In the rows, zero is written as 128.
Known rows, with every way that one mark hangs from another
{sofu {duvo febo} {futik {puvip kufu}}}: [135 104  56  95 115 148  96 171 118 154 101 157 135 107 117 157 108 138
 119 105 134 139 107 118 151 217  84 144 137 195 162 135 157 139 113 127
  93 118 148  99 159 189 153 108 128 175 145 157  84 119 140 114  99 171
 134 126 107 147]
{febo duvo}: [132 147  82 117 141 113  93 163 145 179 123 128 112 128 126 131 144 115
 108 137 108 155 104 128 140 208 114 163  98 167 121 172 156 104  95 120
 110 140 134 126 163 161 121  80 133 179 175 162 111 125 136 116 121 161
 168 140  97 152]
{gilim febo {zodig duvo {futik sofu} kufu seda}}: [139 108  56  90 192 149  93 165  99 203 114 148 119 160 157  68 152 173
 117  80 132 116  88 165 153 203  89 163  97 179 161 185 103 127 111 152
 143  93 136  85 186 142 142  99 148 171 145 192 144  96 173  85 123 154
 140  48 134 155]
{zodig futik gilim}: [129 161  88 107 147  95 101 137 123 211 114 122 114 110 118 104 157 105
 112 113 118 158  83 139 144 200  94 163 115 161 126 172 129 129  99 144
 117 122 132 110 151 165 122  92 149 168 167 177 120 133 164 129 124 156
 141  92 114 158]
{futik {zodig {duvo febo} kufu}}: [141 120  54  97 176 143  96 159 137 211 120 167 109 126 132 103 153 131
 112 111 125 156 106 149 137 194 101 132 109 150 146 178 114 117 134 156
 134 101 148 102 169 151 143 106 143 135 149 166  95 118 158 102 132 148
 147  96 113 157]
{fotag {bunal puvip}}: [128 181  70 136 142 120 100 175 143 180  92 127  94 134 131 160 137 107
 108 146 114 182  97 123 135 189 120 164 116 133 119 157 149 102 106 138
 116 145 130  84 138 172 129  82 122 142 155 170  95 124 149 122 112 148
 151 110  82 175]
{bunal dugup}: [129 151  81 115 145 112  94 168 152 179 107  96  95 123 128 156 141 117
 125 133 117 148 107 114 145 195 111 155 115 136 115 158 172  93 117 143
  91 138 143 108 147 170 122  75 136 154 172 167 120 114 141 122  98 145
 160 145  94 155]
{seda {zodig {duvo febo} futik gilim kufu}}: [151 140  68 106 185 127  81 128 123 252 123 163 138 103 113  81 154 121
 107 106 131 149  83 165 151 182  83 147 123 141 141 193  96 148 134 175
 146  85 124  92 162 163 125 110 137 138 147 162 124 128 173 127 129 156
 143  47 154 172]
{fotag {bunal {dugup moziri} {puvip {kufu zodig}}}}: [131 164 109 136 162 129  96 154 146 183 104 133  63 112 135 177 126  96
 129 128  92 147 121 110 164 210 109 181 145 122 112 147 159  88  99 138
 109 152 118  56 141 162 146  87 122 131 148 138 123  78 127 134 105 129
 138 124  92 166]
{fotag {bunal dugup}}: [140 180  78 132 149 116  93 170 159 182  83  99  93 125 130 162 137 118
 113 136 116 167 106 106 141 199 115 147 122 125 116 153 162  85 105 145
 101 148 140  99 139 165 124  77 122 154 167 161 108 110 147 121 104 144
 152 135  89 151]
{seda {zodig futik}}: [140 148  86 124 162 115  98 172 133 199 135 135 110 118 125 124 140  98
  98 121 118 151  94 148 170 200 100 157 115 171 105 173 128 122 125 158
 120 112 125 106 145 145 119  97 145 150 164 162 129 129 141 123  99 164
 168 112 120 155]
{puvip {bunal {dugup moziri}} kufu}: [141 164  95 112 181 107  94 169 161 169 115 118  81  94 141 166 131 109
 105 123  97 133 118 128 170 208 104 175 131 141 144 140 180  89 120 129
  96 125 123  83 145 175 118 121 119 177 152 137 109  90 137 107  90 138
 124 145  89 149]
{sofu {duvo febo}}: [130 146  68  84 133 133 103 182 138 172 102 128 112 112 120 151 132 134
 112 123 118 162  99 125 145 205  99 143 106 158 135 162 155 116 128 131
 102 121 147 104 151 174 136  97 126 163 169 168  94 126 151 115 125 178
 136 127 109 159]
{fotag {bunal dugup {puvip kufu}}}: [132 165  77 140 156 122  79 157 149 186  77 112 104 127 137 171 132 117
 129 140 117 160 119 113 142 194 121 168 131 112 132 146 182  86 107 146
  92 135 139  79 138 188 132  89 123 139 152 158 111 103 135 121  88 128
 147 121  84 174]
{kufu {zodig gilim}}: [120 149 113 117 144 103 103 149 121 199 129 132 101 116 119 132 163  92
 120 120  94 162  94 127 144 207 104 172 123 155 109 179 139 107  99 131
 127 140 137 109 158 160 133  98 147 151 170 158 128 121 152 130 126 157
 146 116 114 154]
{gilim {zodig duvo futik kufu seda}}: [127 147  77 111 193 135  88 134  99 214 117 146 128 132 131  69 164 151
 120 105 119 125  91 184 143 190  99 160 116 167 141 185  95 129 104 153
 159  92 127 118 184 143 130  99 139 165 147 195 136 109 178  99 118 142
 140  66 141 155]
{sofu duvo {futik {puvip bunal}}}: [129 152  66 116 129 138  96 173 118 129 103 159 127 121 112 159 115 131
 106 125 125 126  88 129 141 210 111 159 140 195 143 124 144 120  93 125
 107 138 134  99 162 182 136 109 113 193 127 149  98 129 142 118  98 149
 127 134  92 140]
{bunal {puvip {kufu {zodig seda}}}}: [107 134 105 127 164 123  99 153 109 187 130 140 103 127 127 139 151 112
 135 124  89 147 112 149 151 208 108 188 130 155 126 179 156 105 100 129
 135 115 139 100 164 179 139 108 155 148 158 171 126  98 139 118  92 148
 136 111 111 174]
{futik puvip}: [130 135  59 122 131 124 100 175 144 174 120 141  96 132 132 151 132 109
 105 130 115 167  97 113 138 203 109 161 125 156 136 158 138 118 106 128
 109 140 145 108 157 171 135  79 148 163 142 169 101 128 149 107  98 155
 169 132  84 164]
{moziri dugup}: [134 150  79 125 138 118  99 170 142 167 102 108  89 135 137 143 146 119
 131 129 107 152 113 131 139 200 101 144 107 163 137 159 155  97 118 150
 107 132 137 105 156 151 131  75 139 157 175 171 116 116 127 108 105 148
 144 146 105 156]
{kufu {zodig {futik puvip {sofu {duvo febo}}} gilim}}: [135  91  69  71 120 135 108 141 107 205 117 168 109 124 116 124 116 121
 115  76 129 132  80 102 154 228  76 164 138 172 143 147 111 138  96 138
 109 131 140  65 162 170 161  87 155 172 140 160 118 109 156 132 128 158
 134  79 113 162]
{kufu {zodig duvo {futik puvip sofu} gilim}}: [134 106  82 103 155 131 109 125 109 222 128 178 104 136 128  94 131 105
 124  83 123 130  78 119 145 216  97 177 138 170 139 159 100 123  78 139
 128 141 125  69 182 162 146  83 165 168 130 164 133 126 156 135 125 134
 141  73 107 163]
{seda {zodig duvo {futik puvip sofu}}}: [151 105  61 116 163 148 104 165 131 210 135 180 109 147 146 110 111 107
 104  99 137 132  90 129 159 208 107 158 130 168 136 154 107 125 107 156
 123 122 121  74 170 157 137  78 158 156 120 154 128 126 144 128  97 140
 172  85 106 161]
{dugup {bunal puvip} moziri}: [115 183  86 119 146 110 115 178 159 167 131 134  53 106 142 162 132  86
 103 135 111 152 106 121 151 192 108 167 142 139 126 153 128 111 115 134
 115 161  97  71 144 162 141  69 130 142 128 158 102  93 154 139 116 149
 131 108  84 158]
{dugup {bunal {puvip {kufu {zodig futik}}}} moziri}: [120 158 114 116 175 120 117 152 135 184 141 152  59  91 129 136 137  77
 115 110 102 121 118 132 180 211  86 187 153 165 123 160 118 115 108 134
 117 136  98  60 152 149 148  96 137 144 137 153 120  83 140 132 119 146
 121  94 109 155]
{moziri {dugup {bunal puvip}}}: [120 169  76 131 139 121 101 166 147 158 106 115  74 132 142 159 136 106
 134 134 116 137 117 129 132 190 102 152 127 144 144 149 143  92 122 153
 109 144 118  82 149 164 143  56 131 139 145 163 121 101 133 126 103 135
 126 124  95 162]
{gilim febo}: [131 147  66 103 143 128 106 201 139 166 112 112  95 138 134 141 147 126
 107 122 116 164  94 121 149 201 100 158  87 167 129 180 157 106 125 132
 100 123 151  99 151 162 125  98 139 154 173 172 111 127 150  99 118 181
 155 123 103 156]
{gilim {febo duvo} {zodig {futik sofu} seda}}: [137 100  65  80 157 130  97 169 107 177 126 122 113 166 150 102 139 155
 103  76 119 120  83 150 161 226  84 170  85 200 134 176 128 114  90 122
 118 114 133 101 170 136 130  87 158 198 167 175 151  95 152  96 127 172
 161  86 118 142]
{dugup moziri}: [133 164  88 112 142 107 113 185 152 177 131 126  67 108 137 147 141 100
  98 133 100 164 104 121 157 202 104 160 119 155 122 162 141 115 112 131
 113 144 119  94 149 152 128  86 133 159 165 163  97 111 148 121 118 164
 149 130  86 150]
{futik {zodig seda}}: [123 138  80 118 150 120 110 166 131 179 125 143  96 139 143 123 153 121
 105 116  98 157 103 149 144 212 114 153 117 171 124 178 131 100  94 140
 135 115 147 121 158 147 135  87 167 158 159 174 116 107 156 115 111 153
 148 115 100 140]
{moziri {dugup {bunal {puvip {kufu zodig}}}}}: [120 144 102 138 159 131  97 154 139 160 114 133  78 123 141 157 143  98
 145 123  98 122 135 131 149 205  96 169 142 160 142 156 154  83 121 147
 112 133 123  81 158 162 157  85 134 132 144 151 136  83 115 115  98 133
 121 129 114 160]

Rows
[132 146  78 116 192 139  86 144 111 212 111 144 120 124 128  81 159 137
 115 115 128 124  92 167 148 189 101 160 112 167 133 170 108 126 116 152
 141 101 130 109 181 134 132 101 126 158 151 183 131 124 161  94 125 141
 153  83 132 159] => {gilim {zodig duvo futik kufu}}
[121 138 116 122 177 146  91 135 134 190 125 148  69 119 130 151 124 102
 150 118  93 124 115 130 159 194 106 188 135 127 117 152 162  89 106 139
 112 140 119  57 171 168 138  92 134 132 144 144 139  92 127 144 102 124
 134 119 103 173] => {bunal {dugup moziri} {puvip {kufu {zodig duvo}}}}
[136 151  85 119 193 150  98 115 110 181 125 155 108 134 104 110 136 126
 130  86 104 112  78 149 145 204  95 188 142 157 121 163 110 105  84 140
 141 115 126  83 178 163 108 100 147 186 123 164 145 107 168 126  95 119
 124  96 123 164] => {kufu {zodig duvo {futik {puvip {bunal dugup}}} seda}}
[132  99  63 107 128 143  97 183 133 173 101 167 120 132 164 153 108 135
 113 123 127 131 124 100 150 233 120 167 137 173 176 131 166 108  97 127
  93 131 148  86 174 186 166  96 145 176 124 155  97 114 128 102  93 155
 156 123  84 155] => {futik {puvip kufu} {sofu duvo}}
[121 119  68  90 125 140 110 163 108 156 111 153 118 126 118 132 128 146
 116  96 117 141  93 151 144 214  89 125 123 201 127 157 127 125 103 144
 125 115 150 114 157 158 149  97 150 170 162 163 100 107 154 137 120 165
 120 109 116 122] => {sofu {duvo febo} {futik {zodig seda}}}
[140  93  66  85 138 115  99 159 121 193 122 157 113 166 160 102 142 143
 103  87 113 141  91 130 137 230 107 167  96 180 146 183 131 102  71 127
 124 133 150  93 176 158 146  79 180 181 147 152 139  94 152 117 136 161
 152  78 105 135] => {futik sofu {zodig {gilim {febo duvo}} seda}}
[124 132  84 115 118 139 106 171 119 150 106 158 112 129 123 140 126 126
 117 124 121 126 106 137 147 218 117 138 124 207 117 134 138 109  92 145
 112 138 149 111 163 150 150  88 141 165 158 149 110 121 133 134 120 152
 139 133 100 117] => {sofu duvo {futik zodig}}
[122 144  93 119 154 115  90 158 153 182 113 116  72 114 140 171 120 103
 131 136 110 142 122 117 156 195 110 173 134 120 134 142 179 100 117 141
  93 139 120  66 145 184 135  84 135 143 149 156 119  91 132 133  90 134
 144 130  82 170] => {bunal {dugup moziri} {puvip kufu}}
[134 133  56 102 141 134 102 192 137 152 103 160 112 136 151 160 110 129
  96 126 120 132  96 110 142 223 121 171 131 169 162 126 150 102 100 126
 104 137 141  78 166 186 149 104 130 193 114 149  96 121 140  97  94 144
 139 124  74 158] => {futik {puvip bunal} {sofu duvo}}
[141 134  71 102 176 107  93 135 122 242 107 159 127 123 141  67 154 126
 122 106 143 132  94 141 137 198 106 164 122 149 164 168 105 132 100 159
 132 118 128  86 179 171 143  90 144 164 141 178 117 123 167 119 130 131
 136  54 119 159] => {zodig duvo {futik sofu} gilim kufu}
[133 137  61 100 194 153  88 151  96 198 114 140 122 148 130  66 166 171
 117  92 126 125  83 180 149 190  88 164  98 180 147 197  97 130 113 151
 151  81 137 100 184 137 130 106 138 161 147 196 146 112 178  88 130 162
 141  55 154 162] => {gilim febo {zodig duvo futik kufu seda}}
[140  99  59  80 162 139 115 178 142 199 126 159  93 142 155 124 131 121
 109  90 122 153 102 131 150 212 102 135 105 161 142 162 132  99 128 140
 114 119 146  82 157 152 149  91 154 154 159 157  95 117 144 112 125 149
 149 103  85 142] => {futik sofu {zodig {duvo febo}}}
[148 118  74  91 139 134  93 176 115 200 107 151 120 140 147 114 122 134
 104  98 135 130  86 128 162 218  96 163 107 178 135 161 127 124 108 158
 108 116 139  65 158 163 146 100 150 155 143 151 150 123 144 132 123 169
 147  68 134 151] => {seda {zodig {futik {sofu duvo}} {gilim febo}}}
[133  86  80 116 147 126 106 181 131 186 130 164  98 135 152 150 127 102
 119 110 112 139 117 101 163 233 109 177 141 171 151 151 156 102 101 122
 106 138 142  89 165 169 163 103 159 165 143 148 108 103 123  96  90 152
 165 131  82 157] => {futik {puvip {kufu zodig}} sofu}
[138 158  71 117 183 128  96 142 123 217 109 148 121 117 120  79 160 130
 120 120 132 138  99 154 145 186 107 160 111 158 142 178 112 133 112 158
 133 106 131 105 176 155 125  94 132 153 155 187 109 133 162 109 126 144
 141  86 127 165] => {zodig duvo futik kufu}
[122 150 101 115 164 115 112 144 109 191 133 132  99 122 110 106 162 112
 122 100  97 147  90 153 157 211  91 173 120 180 106 183 116 122  93 137
 140 118 129 111 159 142 121  97 159 170 176 186 130 110 158 125 114 159
 137 104 127 153] => {kufu {zodig futik seda}}
[120 171  92 121 160 112 107 174 157 171 126 139  67  97 149 161 133  88
 105 135 104 144 125 123 163 201 106 176 144 143 148 152 145 110 117 131
 106 145 104  73 151 174 145  88 128 146 128 150  98  88 148 124 109 150
 127 107  87 157] => {dugup {bunal {puvip kufu}} moziri}
[152 136  59 107 193 139  87 155 132 230 128 158 126 111 116  91 145 123
 105 110 135 148  92 163 159 185  86 141 115 150 134 189  97 140 145 171
 136  82 124  94 159 151 126 111 130 136 156 168 115 127 157 116 118 155
 155  72 146 169] => {seda {zodig {duvo febo} futik kufu}}
[114 161 116 119 190 126  96 107 111 218 120 168 110  99 115  97 153  94
 133 100 113 122 102 148 149 198  96 195 146 156 133 174 113 107  97 143
 134 125 112  76 175 172 142 102 140 139 123 159 140 114 157 143 127 131
 103  65 136 165] => {dugup {bunal {puvip {kufu {zodig duvo futik gilim}}}}}
[134 123  80 117 139 133  89 139 108 159 100 193 144 113 126 140 120 121
 107 112 113 115  99 140 145 227 114 162 155 201 164 123 140 113  81 134
 115 121 154  94 170 185 158 124 140 186 106 125 110 120 137 117 101 136
 113 109  99 125] => {sofu duvo {futik {puvip bunal kufu} {zodig gilim}}}
[148 124  75 117 169 129  94 160 158 160 125 159  74 121 150 166 117 102
  96 112  95 122 119 123 166 222 107 170 154 152 150 128 153  90 102 135
 102 129 136  70 153 160 141 106 146 165 108 124 108  83 131  98  86 124
 145 140  70 144] => {futik {puvip {bunal {dugup moziri}} kufu} zodig}
[142 147  73 114 175 101  93 131 121 198 114 155 133  98 119 114 147 107
  94 107 113 142  90 141 155 212  96 186 141 165 163 159 136 127 101 131
 119 104 133  94 158 187 125 130 144 189 129 159 111 130 160  96  99 146
 125  88 106 165] => {zodig {futik {puvip bunal kufu}} gilim}
[143 134  75 124 145 115  90 142 127 216 133 155 118 123 120 120 138  98
  97 115 122 152  78 137 154 204  94 164 140 162 121 167 104 138 103 157
 127 122 126  96 154 165 130  81 162 152 129 156 137 132 154 131  99 153
 170  85 120 167] => {seda {zodig {futik puvip} gilim}}
[137 145  92  97 209 136  99 164 127 185 125 152 121 100 118 132 150 110
 108 102  96 147 102 153 168 208  91 174 115 166 142 180 155  93 135 123
 128  93 136  94 163 168 121 158 120 169 168 142  99 123 142  96 112 154
 110 121 117 158] => {puvip bunal {kufu {zodig {duvo febo}}}}
[119 149 106 137 180 152  96 138 130 171 109 152  85 122 139 135 142 100
 155 114 100 113 129 140 144 198 101 175 138 157 152 164 139  78 113 147
 122 127 119  75 179 160 150  86 129 128 134 152 139  98 121 127 107 124
 113 118 125 162] => {moziri {dugup {bunal {puvip {kufu {zodig duvo}}}}}}
[141  88  58  80 161 152 113 155 118 202 136 174  94 139 126 114 120 113
 117  70 126 141  82 114 159 216  74 162 126 172 138 162 105 127 113 135
 117 127 127  66 167 152 145  90 153 166 148 165 109 121 151 118 119 152
 149  91 105 165] => {kufu {zodig {duvo febo} {futik puvip sofu}}}
[120 113 106 108 180 125  97 117  96 231 121 170 118 127 132  97 140 103
 144  94 118 124  96 140 154 209 101 196 131 153 141 163 135 113  94 142
 123 123 125  62 177 178 148 105 150 153 143 161 139 118 138 139 114 127
 123  64 110 173] => {bunal {puvip {kufu {zodig duvo {futik sofu} gilim}}}}
[120 159  86 119 140 117  94 160 154 178 119 110  61 126 133 174 120 103
 127 137 109 150 106 116 147 188 109 167 127 114 116 144 159 101 116 142
  99 154 118  64 143 171 127  60 134 140 150 163 122  95 141 143  96 134
 147 127  77 172] => {bunal {dugup moziri} puvip}
[143 119  56  90 159 102 101 153 111 217 109 134 120 139 146  73 160 153
 117  92 134 140  87 142 145 207  88 163 110 159 167 187 110 141 101 157
 129 105 138  84 164 173 140  96 162 172 150 192 125  96 183 104 126 158
 130  37 131 161] => {zodig {futik sofu} {gilim febo} kufu seda}
[122 157 113 115 163 122 101 133 117 210 121 154 109 118 117 109 165 103
 126 116  97 150  86 139 140 199 111 176 120 156 113 184 128 101  92 132
 141 137 137 102 178 162 129  98 143 150 161 159 131 134 157 138 134 146
 133 104 126 158] => {kufu {zodig duvo gilim}}
[137 165 105 133 169 126  97 138 135 194 104 135  66 106 119 155 125  94
 129 111 101 138 113 120 171 209  93 183 148 133 109 143 141 103  95 148
 104 143 113  47 138 151 134  90 127 138 152 149 130  86 131 134 110 127
 135 106 103 163] => {fotag {bunal {dugup moziri} {puvip {kufu {zodig futik}}}}}
[138 130  72 114 184 128  88 158 114 171 120 147 119 117 133 133 137 120
  91 104 107 127  95 155 174 217  90 180 134 185 151 146 140 112 115 125
 115  92 137 103 156 153 130 133 134 190 131 155 119 121 143  67  88 146
 148 114  99 156] => {gilim {zodig {futik {puvip bunal kufu}}}}
[129 164 107 134 166 129  96 145 133 184 107 133  69 117 135 166 129 109
 130 121  86 149 115 126 158 206 107 182 152 122 119 156 147  92  89 140
 128 144 114  62 149 167 139  88 134 141 146 152 126  63 142 141  99 131
 127 104 106 164] => {fotag {bunal {dugup moziri} {puvip {kufu {zodig seda}}}}}
